Every row comes from one small tree of marks. The marks that hang from a mark follow it in brackets, in the order of their numbers. Every link used is in the known rows. Which tree was each row made from?
Known rows
q_965{q_542 q_975}: [-.09, .09, .12, -.02, .05, -.07, -.09, -.10, .09, -.03, -.04, -.30, .10, -.12, -.03, .07, .13, .06, .08, .10, .20, .06, .01, -.09, -.18, -.09, -.01, -.24]
q_542{q_386}: [-.08, .15, .17, .04, .01, .07, -.10, .02, -.06, .05, .08, .02, .00, -.14, -.02, .06, .16, -.01, -.03, .04, .00, -.04, .05, .01, .00, -.09, .01, -.13]
q_386{q_542{q_610 q_803} q_614}: [-.30, .20, .22, .04, .13, .12, -.01, -.12, .12, -.36, .21, -.36, .02, -.11, -.10, -.05, .12, .03, -.05, .05, .07, -.10, .08, .04, -.09, -.16, -.01, -.02]
q_965{q_542{q_595 q_610} q_975{q_740}}: [-.15, .15, .25, -.10, .05, -.14, -.05, -.12, .22, -.11, .18, -.52, .05, -.10, -.03, .06, -.04, .06, .04, .04, .35, -.04, .02, -.06, -.30, -.08, -.13, -.08]
q_975{q_740}: [-.12, .11, .13, -.08, .08, -.02, -.03, -.06, .06, .00, .07, -.07, .01, -.06, -.15, .02, -.11, -.04, .09, .02, .15, -.09, .08, .00, .03, -.04, .05, -.18]
q_803{q_542}: [-.03, .02, .06, -.04, .05, .10, -.05, -.08, .10, -.02, -.04, -.17, -.01, -.07, .01, .04, .03, -.05, .17, -.01, -.04, -.06, .04, .00, .07, -.13, .08, -.23]
q_386{q_614{q_542{q_610 q_740 q_965 q_975}}}: [-.27, .26, .24, .19, .24, .18, -.14, .13, .16, -.05, .30, -.34, -.15, -.08, -.16, .15, -.21, -.07, -.02, -.12, .26, .03, .04, -.03, -.31, -.09, .13, -.25]
q_975{q_965{q_542}}: [-.11, .00, .18, -.08, .03, .08, -.06, -.04, .15, .03, .03, -.26, .10, -.07, .05, .03, .08, .03, .07, .00, .23, .02, .05, -.06, .02, -.04, .01, -.29]
q_595{q_740{q_542{q_610 q_965}}}: [-.21, .10, .13, .10, .00, .12, -.05, .02, .10, -.12, .26, -.31, -.07, -.08, -.12, .10, .15, -.11, -.01, -.10, .36, .07, .10, .00, -.17, -.07, .14, -.21]
q_975{q_740 q_965{q_542}}: [-.17, .04, .20, -.14, .04, .02, .00, -.05, .23, .01, .09, -.32, .06, -.04, -.02, .05, -.05, .04, .08, -.07, .32, -.03, .08, -.04, .05, .01, -.01, -.28]
q_595{q_740{q_975}}: [-.03, .22, .08, .16, .01, .05, -.10, -.09, -.04, -.11, .03, .01, -.04, -.15, -.15, .10, .01, -.06, .03, .05, .08, .01, .12, -.03, -.01, .01, .18, -.19]
q_614{q_542{q_386 q_610 q_965 q_975}}: [-.21, .31, .35, .09, .10, .26, -.11, .16, .12, .14, .21, -.36, -.11, -.13, .02, .17, .21, -.06, -.05, -.17, .30, .03, .05, -.02, -.27, -.26, .00, -.22]
q_975{q_542{q_610} q_740 q_965}: [-.21, .14, .30, -.05, -.02, .10, -.01, -.08, .20, -.07, .19, -.52, .01, -.06, -.09, -.05, -.07, -.03, .11, -.06, .52, -.04, .13, -.03, .06, -.21, -.06, -.20]
q_386{q_542{q_740 q_803 q_975}}: [-.26, .12, .30, .05, .13, .13, -.02, -.11, .09, -.08, .23, -.16, -.22, -.14, -.05, .08, .31, -.05, -.02, .02, .13, -.04, .09, .03, -.14, -.09, -.03, -.16]
q_542{q_595{q_740} q_803 q_975}: [-.01, .15, .22, -.01, .19, .10, -.14, -.10, .07, .02, .30, -.04, -.17, -.23, -.09, .08, .13, -.07, -.02, .12, .01, -.05, .19, .01, -.11, -.12, .09, -.12]
q_610{q_542{q_386{q_614} q_740{q_975}}}: [-.12, .32, .19, .23, .07, .09, -.10, .01, -.07, -.15, .20, -.05, -.19, -.09, -.02, .19, -.11, .06, -.09, -.08, .01, -.01, .01, .03, .05, .08, .01, -.20]
q_740{q_542{q_386 q_595 q_610 q_803}}: [-.17, .16, .34, -.04, -.07, .07, -.04, -.04, .05, -.14, .35, -.14, -.07, -.14, .11, -.01, .52, .05, -.11, .01, .20, -.14, .07, .01, -.21, -.16, -.12, .04]
q_614{q_542{q_386 q_595 q_610 q_740}}: [-.09, .17, .28, .09, .07, .23, -.10, .03, .04, .03, .35, -.28, -.18, -.10, .03, .07, .06, -.01, -.06, -.10, .11, -.10, .00, .02, -.25, -.02, -.16, .05]
q_975{q_542{q_386 q_595 q_610 q_803} q_965}: [-.07, .15, .44, -.02, .00, .22, -.10, -.05, .12, -.06, .39, -.44, -.10, -.15, .15, -.04, .39, .05, -.08, .02, .28, -.08, .14, -.01, .01, -.25, -.21, .03]
q_614{q_386{q_542{q_740 q_965{q_975}}}}: [-.16, .00, .25, .30, .14, .14, -.09, .01, .09, -.07, .08, -.28, -.09, -.09, .06, .29, .17, -.07, -.05, -.02, .19, .14, .01, .00, .01, .05, -.13, -.17]
q_595{q_740{q_975{q_965}}}: [-.02, .15, .15, .20, -.02, .11, -.11, -.05, .04, -.07, .06, -.05, -.03, -.16, -.07, .11, .04, -.07, .03, .05, .20, .04, .17, -.03, .12, .03, .18, -.31]
q_610{q_542{q_595 q_975{q_740 q_965}}}: [-.04, .12, .33, -.15, .16, .13, -.05, -.02, .20, .17, .21, -.28, -.13, -.10, .06, .16, -.29, -.04, .10, -.06, .25, -.04, .13, -.03, .19, -.11, -.03, -.44]
q_610{q_542}: [-.04, .09, .11, -.07, .09, .12, -.03, -.05, .01, .03, .06, -.20, -.02, -.04, -.04, .03, -.02, -.02, .12, -.04, .04, -.01, .03, -.01, .12, -.11, -.04, -.29]
q_975{q_542{q_386{q_614} q_610 q_803}}: [-.22, .31, .30, .06, .06, .12, -.09, -.06, .05, -.23, .32, -.35, -.04, -.15, -.08, -.06, .19, .09, -.09, .01, .17, -.07, .09, .02, -.09, -.27, -.08, .06]
q_965{q_542{q_740 q_975}}: [-.21, .12, .21, .00, .09, -.02, -.08, -.05, .12, .04, .13, -.17, -.09, -.10, -.08, .10, .03, -.02, .02, -.02, .20, .02, .01, -.04, -.28, -.04, .05, -.25]
q_975{q_542{q_386 q_595} q_740 q_965}: [-.02, .13, .37, -.10, .07, .18, -.12, -.05, .09, .07, .24, -.31, -.13, -.11, .09, .10, -.18, .04, .01, -.04, .28, -.06, .15, -.01, .20, -.10, -.10, -.17]
q_975{q_740{q_542{q_595 q_610}} q_965}: [-.18, .05, .32, -.10, -.05, .05, .00, -.05, .21, -.09, .25, -.29, .01, -.07, .02, .02, -.06, -.02, .06, -.04, .46, -.11, .11, -.03, -.03, -.05, -.01, -.24]
q_803{q_542{q_386{q_614} q_740}}: [-.11, .13, .09, .16, .10, .12, -.12, .00, .04, -.13, .19, -.11, -.17, -.12, -.01, .15, -.13, .00, -.01, -.07, -.14, -.04, .02, .08, .02, .05, .08, -.13]
q_614{q_542{q_610 q_740 q_803 q_965}}: [-.18, .09, .23, .10, .12, .20, -.01, .07, .14, -.06, .40, -.38, -.19, -.01, -.07, .02, .45, -.04, -.03, -.14, .28, -.04, .04, .01, -.26, -.05, -.12, .02]

Which tree is each row?
[-.03, .06, .13, .04, .05, .21, -.10, .08, .06, .05, .10, -.22, -.13, -.07, .15, .19, .16, -.06, .01, -.12, -.02, .02, .05, .04, .08, -.11, .04, -.20] => q_803{q_542{q_386 q_965}}
[-.15, .15, .29, -.09, .11, .11, .01, .00, .21, .17, .13, -.29, -.09, -.09, -.02, .13, -.12, -.07, .14, -.10, .33, .00, .12, -.02, .19, -.14, .00, -.49] => q_610{q_542{q_975{q_740 q_965}}}
[-.20, .18, .28, .07, -.12, .02, -.03, -.04, .18, -.15, .04, -.35, .12, -.08, .06, .01, .20, .03, .02, -.02, .42, .00, .04, -.09, -.15, -.10, .00, -.22] => q_740{q_975{q_965{q_542{q_610}}}}
[.04, .14, .29, .12, .08, .07, -.21, -.10, -.04, .01, .25, -.26, -.21, -.17, .05, .16, .01, .04, -.03, .09, .16, .03, .06, -.03, -.11, -.06, -.14, -.08] => q_965{q_975{q_542{q_386 q_595 q_740}}}
[.06, .07, .14, .02, .22, .23, -.18, -.01, .16, .09, .21, -.28, -.25, -.14, .04, .26, -.19, -.15, .07, -.06, -.02, .06, .15, .01, -.01, -.12, .20, -.31] => q_803{q_542{q_595{q_740} q_965 q_975}}
[-.27, .25, .28, .01, -.06, -.11, -.01, -.04, .17, -.08, .18, -.48, .04, -.14, -.03, .11, .27, .06, -.03, -.05, .40, .01, .00, .00, -.31, -.13, -.15, -.04] => q_965{q_542{q_386 q_610} q_975{q_740}}
[-.04, .16, .33, .08, .02, .28, -.15, -.05, .09, -.02, .39, -.49, -.13, -.19, .03, .06, .03, -.03, -.05, -.03, .27, .03, .17, .02, .05, -.16, -.07, -.07] => q_975{q_542{q_386 q_595{q_740} q_610} q_965}
[.05, .10, .33, -.04, .06, .23, -.18, -.05, .02, .08, .19, -.27, -.08, -.14, .15, .07, -.07, .04, -.01, .03, .16, -.02, .13, -.04, .17, -.15, -.07, -.19] => q_975{q_542{q_386 q_595} q_965}
[-.07, .06, .13, .12, .00, .14, -.06, -.01, .04, .00, .16, -.11, -.20, -.10, .06, .13, .19, -.05, .03, -.10, -.05, -.04, .01, .08, .00, .01, -.03, -.11] => q_803{q_542{q_386 q_740}}
[-.02, .18, .25, .06, .10, .07, -.12, -.21, .11, -.17, .36, -.53, -.13, -.20, -.11, -.01, .28, .00, .02, .13, .28, .02, .17, -.02, -.19, -.23, -.11, .04] => q_965{q_975{q_542{q_595{q_740} q_610 q_803}}}
[.00, .20, .25, .10, .18, .18, -.23, .10, .01, .16, .33, -.08, -.23, -.21, .03, .29, -.07, -.11, -.14, -.01, .04, .07, .16, .03, -.07, -.08, .14, -.20] => q_542{q_386 q_595{q_740} q_965 q_975}
[-.21, .18, .23, -.06, -.05, .01, .00, -.02, .03, -.02, .12, -.03, -.05, -.09, -.03, .11, .09, .01, .01, -.10, .27, -.08, .05, .01, -.01, -.03, .01, -.21] => q_975{q_740{q_542{q_386}}}
[.05, .06, .12, -.01, .16, .11, -.10, -.12, .02, -.05, .31, -.07, -.13, -.16, -.09, .02, .15, -.03, -.02, .11, -.06, -.08, .17, .03, -.01, -.01, .03, .00] => q_542{q_595{q_740} q_803}
[-.05, .00, .27, .10, .21, .13, -.11, -.07, .07, -.14, .33, -.32, -.27, -.10, .10, .18, .27, -.01, -.09, .10, .12, .03, .10, -.01, -.15, .04, -.12, -.07] => q_386{q_542{q_595 q_740 q_803 q_965{q_975}}}
[-.25, .20, .28, -.19, .11, -.07, .02, -.09, .23, .00, .18, -.24, -.05, -.11, -.08, .05, .22, .04, .06, -.04, .29, -.08, .08, -.03, -.20, -.15, -.03, -.16] => q_965{q_542{q_803 q_975{q_740}}}
[.03, .08, .21, .02, .12, .15, -.20, .09, -.05, .10, .23, -.05, -.11, -.10, .13, .17, -.02, -.02, -.12, .02, -.03, -.02, .08, .00, .00, -.04, .01, -.12] => q_542{q_386 q_595 q_965}
[-.06, .14, .30, -.09, .07, .10, -.08, -.16, .10, -.14, .30, -.39, -.06, -.09, -.02, -.12, .19, .04, .02, .08, .21, -.12, .11, -.03, -.13, -.28, -.14, .06] => q_975{q_542{q_595 q_610 q_803}}
[-.18, .09, .31, .00, -.01, .08, -.08, -.01, .14, .07, .01, -.04, .02, -.15, .01, .09, .10, -.05, .10, .03, .38, .02, .11, -.09, -.01, -.16, .16, -.52] => q_740{q_542{q_975{q_965}}}
[-.19, .14, .25, -.14, -.02, -.03, -.01, -.09, .14, -.14, .22, -.23, .00, -.05, -.06, .00, -.09, -.02, .06, -.03, .35, -.14, .06, -.03, -.17, -.07, -.01, -.13] => q_975{q_740{q_542{q_595 q_610}}}
[-.05, .25, .34, .01, -.08, .05, -.09, -.07, -.04, -.15, .18, .11, -.12, -.15, .16, .10, .43, .09, -.09, .05, .15, -.13, .08, -.05, -.10, -.05, -.02, -.08] => q_740{q_542{q_386 q_595 q_803} q_975}
[-.11, .20, .24, .11, .15, .11, -.22, .13, .02, -.11, .34, -.21, -.05, -.12, .04, .12, -.21, .01, -.19, .02, .01, -.04, .07, .02, -.13, -.08, .06, -.04] => q_542{q_386{q_614} q_595 q_610 q_965}
[-.17, .11, .28, .04, .04, .14, -.04, -.06, .17, -.02, .25, -.10, -.12, -.21, -.07, .09, .41, -.07, .04, .01, .36, .04, .20, -.03, -.01, -.11, .14, -.36] => q_595{q_740{q_542{q_803 q_975{q_965}}}}
[-.10, .02, .27, -.09, .02, .08, -.07, -.04, .21, -.05, .19, -.44, .09, -.07, .11, -.02, .02, .03, .01, .01, .27, -.04, .05, -.05, -.13, -.09, -.07, -.15] => q_975{q_965{q_542{q_595 q_610}}}
[-.08, .21, .25, .05, .23, .29, -.15, .05, .17, .09, .33, -.45, -.17, -.14, -.07, .18, -.13, -.12, .01, -.11, .23, .05, .13, -.03, -.25, -.16, .09, -.22] => q_614{q_542{q_595{q_740} q_610 q_965 q_975}}
[-.23, .25, .37, -.03, .03, .12, -.01, .02, .13, -.09, .42, -.49, -.17, -.05, -.02, .04, .38, .02, -.09, -.14, .43, -.04, .12, .04, -.10, -.25, -.17, .08] => q_975{q_542{q_386 q_610 q_803 q_965} q_740}
[-.16, .28, .29, .19, -.08, .09, -.13, .02, .00, -.19, .03, .06, .02, -.16, .07, .16, -.02, .08, -.05, .01, .27, -.01, .08, -.07, .10, .01, .18, -.38] => q_740{q_542{q_386{q_614}} q_975{q_965}}
[-.14, .12, .20, .13, .01, -.06, -.10, -.02, .04, .00, .16, -.24, -.09, -.15, .02, .17, .30, .06, -.06, .01, .18, .08, -.02, -.01, -.26, .04, -.11, -.10] => q_965{q_542{q_386 q_740} q_975}
[-.06, .11, .32, .09, .07, .01, -.11, -.17, .09, -.17, .38, -.46, -.18, -.14, -.05, -.03, .31, .03, .01, .13, .31, -.04, .09, -.04, -.29, -.17, -.20, .07] => q_965{q_975{q_542{q_595 q_610 q_740 q_803}}}
[-.06, -.04, .20, .04, .21, .22, -.12, -.02, .02, -.07, .25, -.26, -.23, -.02, .08, .17, -.17, -.07, -.07, -.02, .04, .00, .06, .02, -.03, .08, -.01, -.14] => q_386{q_542{q_595 q_740 q_965}}
[-.02, .04, .15, -.05, .03, .11, -.07, -.09, .16, -.09, .12, -.34, -.02, -.07, .07, .00, -.04, -.06, .11, -.01, .00, -.12, .04, .01, -.08, -.17, -.01, -.10] => q_803{q_542{q_595 q_610}}
[-.13, .10, .21, .11, .03, .07, -.05, .00, -.03, -.03, .34, .05, -.19, -.13, -.02, .04, .53, .00, -.11, .02, .02, -.08, .07, .07, -.10, .01, -.10, .05] => q_542{q_386 q_740 q_803}
[-.06, .13, .24, .14, .07, .02, -.13, .08, -.01, .01, .22, -.12, -.10, -.17, .07, .15, .60, .01, -.11, .08, .15, .05, .11, -.01, -.09, -.12, -.07, -.09] => q_542{q_386 q_803 q_965{q_975}}
[-.18, .26, .35, -.07, .15, .14, -.01, .10, .13, .14, .37, -.27, -.28, -.09, .06, .23, .33, -.02, -.07, -.19, .24, .01, .11, .05, .04, -.18, -.11, -.22] => q_610{q_542{q_386 q_803 q_965 q_975{q_740}}}
[-.08, .13, .34, .04, .12, .24, -.03, -.03, .19, -.05, .22, -.27, .05, -.09, .06, .00, .29, .03, .02, -.03, .12, -.14, .01, -.02, -.09, -.15, -.27, .10] => q_614{q_386 q_542{q_595 q_610 q_803}}
[-.05, .15, .21, -.06, .12, .20, -.08, -.05, .10, .00, .15, -.33, .02, -.07, -.02, -.02, -.08, -.01, .08, -.02, .13, -.11, .03, -.05, -.18, -.14, -.07, -.09] => q_614{q_542{q_595 q_610}}
[-.12, .22, .19, .04, .29, .08, -.09, .02, .18, -.11, .22, -.36, -.09, -.09, -.13, .16, -.01, .06, .05, -.02, .25, -.01, .12, -.06, -.07, -.03, .01, -.18] => q_386{q_614{q_542{q_803 q_965{q_975{q_740}}}}}
[-.16, .16, .27, .18, .10, .10, -.17, .15, .00, .14, .28, -.01, -.24, -.14, .01, .24, .15, -.10, -.13, -.05, .15, .07, .06, .02, -.15, -.05, .08, -.23] => q_542{q_386 q_740 q_965 q_975}
[-.13, .17, .22, .07, .23, .16, -.09, -.04, .12, -.21, .43, -.29, -.14, -.09, -.10, -.02, -.02, .05, -.04, -.01, .06, -.15, .04, .01, -.23, .01, -.09, .08] => q_386{q_614{q_542{q_595 q_610 q_740 q_803}}}
[.03, .09, .20, -.07, .12, .11, -.13, -.09, .14, .08, .03, -.14, -.10, -.14, .08, .13, -.15, -.06, .15, .04, -.04, -.07, .07, -.03, -.03, -.20, .11, -.31] => q_803{q_542{q_595 q_975}}
[-.01, .13, .31, .01, .14, -.01, -.12, .04, .07, .02, .35, -.18, -.18, -.15, .10, .21, .32, .03, -.11, .06, .18, -.03, .14, .00, -.08, -.04, -.12, -.01] => q_542{q_386 q_595 q_803 q_965{q_975{q_740}}}
[-.18, .15, .24, .12, .05, .22, -.02, .01, .15, -.01, .02, -.27, .15, -.07, -.03, .04, .13, -.03, .08, -.11, .19, -.04, -.03, -.03, -.06, -.15, -.17, -.08] => q_614{q_386 q_542{q_610}}
